Each row was made from one path, in order. Every step used is in the known rows, and no mark comes twice. Write each row's path.
Known rows:
Z F A S N: [ 2.04  0.92  1.26 -2.32  1.34  0.04 -0.74 -0.73  0.16  2.28 -3.13  3.47
  4.85  1.43 -1.21 -2.12 -4.64 -4.31 -0.44 -1.48 -0.37 -1.06]
M S Z F: [-3.07  0.09 -1.76 -3.18  0.67 -3.09  1.58 -0.14  0.82  2.65  0.70  1.07
  2.66 -0.02  0.61 -0.64  2.39 -1.36  3.75  2.65 -1.32 -1.14]
M S A: [ 4.89  0.26 -0.41 -4.22 -5.07 -2.35  0.29 -2.01  1.79  1.09 -2.35 -1.92
  1.63  1.64 -0.59 -1.02  3.58  0.45 -0.80  0.31 -1.28  0.84]
F A S: [ 2.57  0.15  1.90 -0.32 -0.68  0.87  0.51 -4.59 -0.78 -1.18 -0.13  0.91
  2.25  1.49 -1.23  1.89 -2.86 -0.89  0.21 -2.79 -0.82  0.71]
A S M: [ 3.84 -0.60  1.42  0.00 -6.48 -0.10 -2.79 -2.15  0.03 -1.28 -2.18  2.68
 -1.09  0.05  0.40  2.57  1.55 -2.17  0.35 -0.59 -0.24  1.59]
Z F N: [-0.55 -0.81 -0.98  0.42  0.67  1.16  2.59 -1.46 -1.46  0.99  2.56 -2.34
  0.35  1.14 -1.29 -2.03 -0.14 -2.04 -0.08  1.89  2.35  0.51]
Z S N: [-1.03  0.23 -0.75 -0.27  2.83  2.72 -1.53  1.25  0.14  3.99 -0.63  3.70
  2.15 -2.39 -0.19 -0.25  2.16  0.32 -3.53 -2.69  0.11 -0.69]
M F: [-2.46 -0.59  0.84  1.67  0.01 -0.52  0.64  0.06 -0.76 -1.08  0.86 -2.52
  3.40  1.78  0.50  1.34  4.34  2.46  0.50 -2.47 -2.18  1.38]
Z F N S A: [ 0.05 -0.25 -1.84 -0.11 -1.28 -1.99  3.25 -2.37  0.85 -1.78 -0.89 -4.65
 -0.86  0.74 -0.46 -4.78 -1.81 -2.24  0.31  2.99  1.26 -1.01]
M S N F Z: [ 1.14  0.33  0.31 -2.89 -2.23 -2.95 -4.05  3.32  1.99  1.32  0.06  0.96
 -5.67 -1.72  1.31 -2.11  0.93  0.67  0.05  5.57  1.19  1.26]
Z F A S: [ 3.24 -0.47  1.29  0.32 -0.51 -0.21  2.45 -3.34 -0.72  0.79  0.18 -0.65
  5.15  2.95 -1.54 -0.37 -4.70 -2.37  1.31 -1.33 -0.56 -0.07]
Z F: [ 1.67 -1.26  0.20  2.70  0.00  0.73  1.41  0.32 -2.17  2.75  2.22 -2.10
  4.59  2.32 -1.44  0.47  0.61 -0.66  0.79  0.99  0.35  1.12]
S N F: [ 2.00  0.29  0.26  1.18  2.29  0.23 -3.38  4.97 -1.96  1.40 -1.23  1.62
 -1.11 -0.01  0.37  1.32 -1.11  1.31 -3.32  0.73  0.56  0.66]
N F Z S: [ 1.02 -1.26 -1.01  3.67  0.60  1.24  1.27  3.01  0.14  1.03  4.47 -3.70
 -2.54 -1.16  0.00  0.72 -0.65  3.45 -0.35  1.96  1.97  0.32]
A S M F N: [-1.96 -0.24  0.03 -2.02 -5.16 -1.93 -0.51 -2.73  2.05 -4.59 -3.18  0.65
 -3.39 -0.35  2.31 -1.38  2.62 -1.93  0.50 -1.58 -0.77  0.54]
N F A S: [ 4.17 -0.31  1.76  1.66  0.16 -0.98  0.81 -1.37 -1.40 -1.89 -0.05 -1.00
  0.22  1.99 -0.38  2.55 -6.21  1.48 -1.02 -1.40 -0.87  0.44]
A S N F: [ 3.40 -0.48  0.95  0.45 -0.23 -0.69 -3.88  2.60 -0.48 -0.47 -3.13  1.82
 -0.52  0.99  1.41  0.92 -4.35 -0.01 -1.94  2.15 -0.89  1.52]
N F Z: [ 2.26 -0.68  0.44  3.25 -0.82  1.12 -0.87  3.12 -1.43 -0.75  3.58 -3.51
 -3.42  1.10 -0.53  1.43 -0.42  2.37  1.07  4.08  2.12  2.03]
A S Z F: [-1.33 -0.22 -1.12 -0.50  1.33  0.04  0.79 -0.37 -0.44  0.12 -0.72  0.74
  4.80  2.31  0.56  0.75 -2.43 -3.02  4.37  2.51 -1.46 -0.61]
N F A: [ 2.51  0.32  1.02  2.37  2.64  0.01  1.58  0.70 -2.59 -0.29  1.79 -1.57
 -0.51  1.17 -1.46  3.09 -2.90  2.75 -2.44 -2.82  0.67 -0.49]
N S: [-2.23 -1.18  1.07  3.55 -0.90 -0.98 -0.39 -2.72 -1.35 -1.39  2.50 -1.19
 -1.75 -1.51  0.16  1.63  0.89  1.39  0.98  1.73 -0.55  1.90]
F Z: [ 0.18 -0.18  0.68  1.30 -1.85  3.12 -1.30 -0.12 -1.05  0.29  3.69 -1.51
 -1.79  0.62 -1.34  0.65  2.86  0.17  2.33  2.82  2.25  2.35]
S Z: [-3.59  1.08 -0.91 -0.62  2.98  2.53 -0.24  0.52 -1.96  0.13  0.80  2.51
  1.07 -0.20 -0.23  3.40  2.64 -0.07  1.62 -0.47 -0.35 -0.27]
N F: [ 2.77 -1.11  0.60  3.90  0.60 -0.12 -0.08  2.35 -2.62 -0.17  1.97 -2.80
 -0.60  1.46 -0.13  3.32 -1.08  3.20 -1.57  0.90  0.28  1.74]

Write each row's path:
[-3.73  0.13 -2.26 -2.52  1.92  0.73  1.98 -2.07  0.06 -1.47 -0.70  0.92
  0.41  1.05  0.97 -1.87 -2.92 -4.66  3.51  3.73  0.35 -0.98] | A S Z F N
[-6.21 -0.20 -1.22  2.18  3.13 -2.09  1.60  0.15 -0.99 -0.26  1.62  0.16
  1.16 -1.20  0.71  0.08 -0.27 -1.31  4.18  3.26 -0.85 -1.63] | N S Z F
[ 0.12 -0.26 -0.64  0.96 -3.85  2.11 -0.53  0.58  1.49  1.74  2.22  1.59
 -3.38 -3.30 -0.80  0.37  4.91 -0.45  0.20 -0.95  2.80 -0.33] | F Z S M
[ 0.08  1.25  0.17 -0.65  4.02 -0.50  0.82  0.02 -1.07 -2.73 -1.17  1.65
 -0.32  1.07  0.71  3.13 -5.91  0.25  0.86 -1.27 -1.49 -1.98] | N F A S Z
[ 0.34 -0.66  1.36 -0.14 -5.98 -2.60 -1.50 -1.09  1.52 -3.09 -3.70  0.70
  0.79  0.81  1.94  1.19  3.35 -0.79  1.43 -2.46 -2.69  1.14] | A S M F
[ 1.78  1.41  0.91 -3.86  1.09 -3.87 -1.58  1.00  0.79  2.06 -1.79  3.07
 -2.18 -1.40  0.06 -0.72 -1.48  1.48 -3.53 -1.44 -0.48 -1.44] | M S N F A
[ 3.12  0.42 -1.62 -0.42 -1.77  3.26  1.77  0.67  2.03  1.57  0.37 -2.99
  1.44  0.51 -1.48 -1.90  2.31  0.63 -0.05 -0.33  1.67 -0.77] | F Z S A
[ 0.54  1.24 -0.44  0.13  5.96  0.66  0.61  3.11 -0.33  2.90 -0.49  2.68
  0.46 -2.18 -0.78  0.08 -3.27  2.42 -5.58 -5.15  0.42 -3.31] | Z S N F A
[-7.69 -0.93 -0.02  1.40  0.13 -2.84  1.88 -3.22  0.69 -4.84  1.71 -3.23
 -4.47 -1.83  1.94 -2.24  2.11  1.93  1.07  0.69 -1.14  0.44] | M F N S
[-1.87  0.45  0.84  0.13 -4.99 -0.50 -1.58  2.08  1.54 -1.79  0.27 -0.42
 -2.99 -0.67  0.45  0.04  7.02  0.04  2.70 -0.96  0.73  1.03] | S M F Z
[-4.49 -0.81 -0.34  1.43 -0.36 -0.30  0.86 -4.47 -0.76 -3.00  2.99 -1.32
 -6.02 -2.64  0.46 -1.05  0.44  0.28  0.01  2.60  1.34  1.14] | F N S
[-0.56 -0.02  2.22 -0.60 -0.32 -1.45  1.74 -3.54  0.52 -3.07 -1.25 -1.01
  3.98  2.35  0.42  0.56 -1.01  0.89  0.99 -4.56 -3.41 -0.23] | M F A S
[-5.30  0.76 -2.74 -1.84  4.52  1.71  2.71 -0.16 -1.33  0.51  1.48  0.72
 -0.16  0.16 -0.28 -1.34  0.23 -2.96  2.01  1.98  1.74 -1.83] | S Z F N
[-4.07 -0.92 -0.64  1.64  0.14  0.74  2.25  1.25  2.16  0.11  3.29 -3.50
  1.21 -0.78  0.67 -1.37  4.40  2.99  1.79 -1.41 -0.64  0.05] | M F Z S
[ 5.25  0.36  1.95  0.70 -3.12 -2.24 -0.87 -0.62 -0.31 -2.24 -2.56  1.87
 -2.60  0.10  0.00  2.90 -3.99 -0.51 -1.68 -3.07  0.13 -0.83] | N F A S M
[ 1.85  0.04  0.07  1.27 -2.53 -1.00  0.21 -1.75  0.21 -1.65 -1.72 -2.71
  0.30  0.56 -0.47 -0.30  0.80  0.58 -0.19  0.78 -0.85  0.31] | N S A
[ 3.78 -0.04 -1.92  0.02 -0.34  2.21  2.67 -0.05  0.83  2.13 -1.33 -2.09
  4.63  0.60 -1.48 -0.26  1.87  1.56 -2.73 -3.50 -0.37 -1.17] | Z S A
[-1.79  0.61 -0.97 -0.78  1.31  3.94 -2.10  2.36  1.39  3.56  1.20  2.68
 -0.96 -2.82 -0.52 -2.11  2.57 -0.57 -0.76  0.51  2.14 -0.18] | F Z S N
[-1.54  1.30  1.77 -3.27  1.67 -1.05 -1.43 -1.00  1.48 -1.36 -4.55  3.16
  3.40  0.80  0.74 -1.32 -1.09 -0.95 -0.73 -4.82 -3.06 -0.95] | M F A S N
[ 4.73 -0.25 -2.12  1.47 -0.64  1.31  1.95  3.87  1.54  0.48  0.23 -5.25
 -0.49  0.69 -0.45 -1.36 -0.93  2.78 -1.28  0.99  1.67 -1.22] | N F Z S A
[ 0.27  0.67  0.32 -4.48 -2.02 -1.93 -3.56 -0.53  1.11  3.15 -1.68  4.03
 -0.69 -1.70  0.51 -1.18  3.88 -0.67 -1.28  1.15 -0.81  1.09] | M S N
[-5.14  0.40 -0.84 -1.07  1.84  1.24 -0.88  3.61  2.88  1.44 -0.06  0.69
  0.67 -2.39  1.08 -3.28  4.46  1.19  0.10 -1.57 -0.37 -0.75] | M F Z S N
[-3.93 -1.41 -0.73  2.22  0.18 -1.79  2.52 -3.30 -0.65 -1.18  2.96 -3.11
 -2.94 -1.30  0.19 -3.04 -1.38 -1.58  1.23  4.14  1.54  0.16] | Z F N S
[ 1.84  1.52  1.80 -2.98  0.94  1.55 -2.53 -2.05  0.10  0.61 -3.38  5.25
  1.51 -0.01 -0.90 -0.05 -2.90 -2.56 -1.61 -2.93 -0.30 -0.39] | F A S N
[-1.99  1.91  0.42 -2.69  2.98  1.70  0.69 -3.21 -0.50 -1.93 -1.52  3.86
  1.90  0.69 -0.19  2.52 -2.54 -1.94  2.04 -2.55 -1.39 -1.45] | F A S Z
[ 1.35  0.67  0.44  0.79  1.00  1.27 -4.13  5.63 -0.64  0.77  0.20  0.67
 -4.11 -0.29  0.05 -0.23 -0.50  0.70 -0.63  3.90  2.44  0.94] | S N F Z
[ 0.67 -0.13 -1.12  1.74  3.85  0.42 -1.16  4.62 -0.35  3.06 -0.58  1.64
  0.24 -2.23  0.74  0.46 -1.25  2.54 -4.62 -1.43 -0.03 -1.01] | Z S N F
